What can hang from each mark:
K_745: K_244 K_659
K_245: K_240 K_901
K_244: K_240 K_745
K_240: K_244 K_659 K_745 K_901
K_901: K_240
K_659: K_245 K_745

Each row was made from one small tree. The marks that hang from a mark follow it in brackets, in the order of their numbers. Every link used is in the known rows. Write each row's tree.
Known rows:
K_245{K_901{K_240{K_244}}}: [-14.1 -14.8  30.6 -20.1  13.6 -31.5 -26.8  -3.0 -11.0  10.7 -25.2 -27.9
 -14.2  -4.3 -30.5   7.5  13.5 -34.3]
K_244{K_240 K_745{K_659}}: [ -9.3  -8.8  14.4 -21.9  25.3  -3.8 -12.3   2.6 -58.5  -0.5 -22.6  10.7
 -37.2  15.3 -25.1   9.2  26.7  16.6]
K_245{K_240{K_745{K_659}} K_901}: [ -4.0  -0.9   8.3  -9.9  26.1 -34.7 -22.3   3.0 -35.4  10.9 -39.9  10.4
 -33.3 -15.5  -5.8  -0.6  30.1  -0.9]
K_659{K_245{K_240} K_745}: [-12.9 -27.7   3.3 -11.2  29.9 -51.7  -6.0 -14.6 -33.6   0.1 -10.3  20.3
  -4.9   2.4 -18.6  -3.1   0.0 -24.1]
K_244{K_240{K_659{K_245} K_745 K_901}}: [-18.5   0.6  21.8  18.4  22.4 -33.3 -31.2 -12.5 -42.1   6.3 -24.4  24.2
 -20.2 -17.5 -28.0   7.6 -23.1  -9.1]
K_901{K_240{K_244 K_659{K_245 K_745}}}: [-33.2 -17.7  16.9 -29.6   2.4 -38.9 -18.1 -13.2 -27.2   8.3 -16.7   3.0
  -8.5  -9.5 -18.3  -6.6 -32.8 -36.3]
K_745{K_244}: [ -2.8 -30.8  15.5  -4.4   5.9 -13.2  -7.8  -0.2 -32.2   5.6   2.7   6.7
 -17.7   2.6 -21.5  -5.0   3.5 -18.7]
K_901{K_240}: [-14.3 -33.0  36.6  -5.7  21.8 -12.4 -12.7   2.2 -20.8   4.4 -12.4 -15.2
 -18.5  23.8 -24.5   5.0   9.5 -13.8]
K_245{K_240{K_244 K_745{K_659}} K_901}: [ -3.4   8.0  10.1 -19.3  19.4 -45.9 -30.4  -5.8 -32.9   9.2 -48.0   2.3
 -34.3 -30.0 -10.7   3.1  17.5 -21.7]
K_240{K_659 K_901}: [ -0.4 -11.4  28.3   4.2  19.6 -19.3 -23.0  -4.8 -23.5   4.3 -24.0  -0.7
 -14.8 -10.7 -26.0 -11.5 -12.0  -6.9]
K_240{K_244 K_659{K_245} K_745 K_901}: [ -4.9   6.3  21.8   4.5   5.8 -49.4 -33.8 -19.0 -32.3  16.6 -20.4  17.4
 -17.7 -42.0 -25.4   0.8 -47.1 -33.0]
K_659{K_245{K_901{K_240{K_745{K_244}}}}}: [-22.0 -23.6   5.1  -1.1   3.3 -34.2 -20.3   3.5 -27.1  31.1   4.1  12.4
 -13.7 -21.9 -20.8   3.6   3.0 -21.6]
K_659{K_245{K_240} K_745{K_244}}: [-18.4 -36.4 -11.2 -11.9  17.4 -46.4  -4.3 -10.3 -36.0   4.8   0.5  27.1
  -4.8  -8.7 -19.0  -9.3  -3.0 -28.7]
K_901{K_240{K_244 K_659}}: [-23.3 -10.9  43.1 -19.2  11.5 -21.4 -28.9  -4.8 -19.0  -2.0 -34.3 -22.4
 -27.3   1.7 -21.8  -1.8 -15.9 -29.1]
K_240{K_659}: [ -5.7 -10.0  34.1  -7.9  15.7 -15.1 -18.1  -1.8 -33.0  -4.0 -22.3   1.5
 -25.6   5.2 -13.8 -10.3  -7.0  -8.1]
K_659{K_245{K_240{K_745} K_901}}: [ -5.5  -2.2  10.9   5.2  32.9 -60.9 -25.2  -7.8 -30.5  12.1 -22.4  15.8
 -19.8 -20.2 -18.0   7.3  13.7 -22.2]
K_901{K_240{K_745{K_244}}}: [-11.7 -24.4  23.7   2.8   0.0 -16.7 -17.6   5.3 -27.2  16.9  -1.8   2.4
 -25.0  -5.2 -13.2   2.8   1.6 -13.0]
K_659{K_245{K_901}}: [ -7.9 -20.5  10.9  -8.2  21.2 -36.0 -13.0  -6.0 -30.6  14.9  -2.0  11.4
  -6.2  -3.5 -28.5   1.7   6.9 -23.2]

Write each row's tree:
[  3.7  -2.6  15.1 -36.0   8.6 -20.2 -13.3  -2.9 -48.3  10.4 -18.9   4.0
 -33.7  -9.3 -22.6   2.4   3.8  -7.4]	K_240{K_244{K_745{K_659}}}
[-14.2   6.3  39.4 -25.9  13.0 -27.9 -31.1  -0.5 -27.1   3.9 -32.4 -20.7
 -35.5 -10.9 -25.1   0.7  -6.1 -12.2]	K_901{K_240{K_244{K_745} K_659}}
[  9.6 -16.6  10.4  16.8   0.2 -25.3 -19.2  -4.5 -28.7  20.7   1.4  13.9
 -15.1 -30.3 -22.4  -2.1  -8.8 -12.4]	K_240{K_745{K_244} K_901}
[ -6.6 -29.3  -2.0   1.3  34.3 -54.3 -10.4 -16.6 -24.7   8.0 -11.2  17.6
   5.2 -12.3 -30.5  -5.3  -7.5 -22.1]	K_659{K_245{K_240{K_901}} K_745}
[ -2.1   7.5  17.8 -13.0  16.4 -46.7 -29.2 -14.2 -36.0  15.1 -18.0   7.9
 -17.6 -38.5 -39.9  -1.0 -32.3 -20.9]	K_240{K_244{K_745} K_659{K_245} K_901}
[-19.0 -36.3  -1.1  -4.1  16.3   4.7 -11.9  -1.3 -43.0   7.0 -15.5  14.4
 -17.9   1.2 -36.7  -0.9   7.5  -2.3]	K_745{K_244{K_240{K_901}} K_659}
[-34.1 -33.0 -14.5 -19.5  16.1  -9.9 -11.0   0.0 -52.1  12.7  -8.7  27.6
 -17.7   0.3 -31.3   1.1  15.1 -13.4]	K_745{K_244{K_240} K_659{K_245{K_901}}}
[-13.4 -18.7   9.8  -4.8  42.6 -51.2 -17.3  -7.7 -25.3   5.2 -22.5   5.5
 -12.0  -3.2 -29.0   3.1  17.8 -26.7]	K_659{K_245{K_240 K_901}}
[-15.4 -15.7   3.6 -15.3  11.5 -33.4 -16.1  -2.5 -29.8  -7.0 -23.9  11.4
 -17.4 -15.1  -5.9 -23.3   1.3 -13.6]	K_245{K_240{K_659{K_745{K_244}}}}
[ -7.9 -18.7   8.2  -9.3  10.2 -21.8  -5.1  -4.6 -54.9  19.1  -2.0  36.1
 -26.6  -2.9  -9.7   3.1 -15.2  -7.8]	K_240{K_745{K_659{K_245}}}
[  2.9  -4.9  21.8   4.1  32.9 -23.2 -25.0  -4.5 -37.4   3.5 -18.5  -2.1
 -18.8  -2.8 -42.3  13.2  18.4   6.2]	K_244{K_240{K_901} K_745}
[-13.9 -10.5  12.0 -14.1  34.8 -61.9 -27.4 -17.0 -22.7   3.9 -30.8  -1.8
 -14.8 -17.5 -34.1   6.4   5.5 -47.0]	K_659{K_245{K_240{K_244} K_901}}
[-20.0 -17.9  16.9   7.3  16.3  -8.4 -27.3  -4.0 -32.2  -2.9 -24.2   3.3
 -18.2 -10.6 -34.5  -6.7  -4.4  -8.9]	K_745{K_244{K_240{K_659 K_901}}}
[  7.2 -13.3  12.1   2.6  10.3 -15.2 -13.7  -2.4 -39.0  20.6 -15.7  18.0
 -22.2 -15.7 -16.0  -0.9  -5.5   3.8]	K_240{K_745{K_659} K_901}
[-15.5  14.7  35.9 -14.0   1.8 -37.5 -42.0   0.2 -16.6  13.4 -40.5 -17.7
 -28.9 -30.9 -10.9   0.5  -2.8 -24.2]	K_245{K_901{K_240{K_244 K_659 K_745}}}
[-10.4  17.5  17.9 -12.1   1.9 -53.2 -36.2 -12.4 -33.7  16.3 -25.9  14.4
 -22.9 -42.6 -14.4  -0.8 -22.4 -33.6]	K_240{K_244 K_659{K_245{K_901}} K_745}
[  0.3  -3.2  18.6 -19.4  -2.0 -22.8 -17.1  -8.4 -44.4  12.0 -22.4  14.1
 -35.3 -13.6  -9.0   4.3 -11.6 -19.2]	K_240{K_244 K_745{K_659}}
[  8.9   3.1  26.1  11.7  26.0 -57.2 -34.5 -18.5 -18.3   4.8 -38.5  -4.6
 -22.1 -32.6 -26.8   9.2  -6.7 -31.9]	K_245{K_240{K_244 K_745 K_901}}
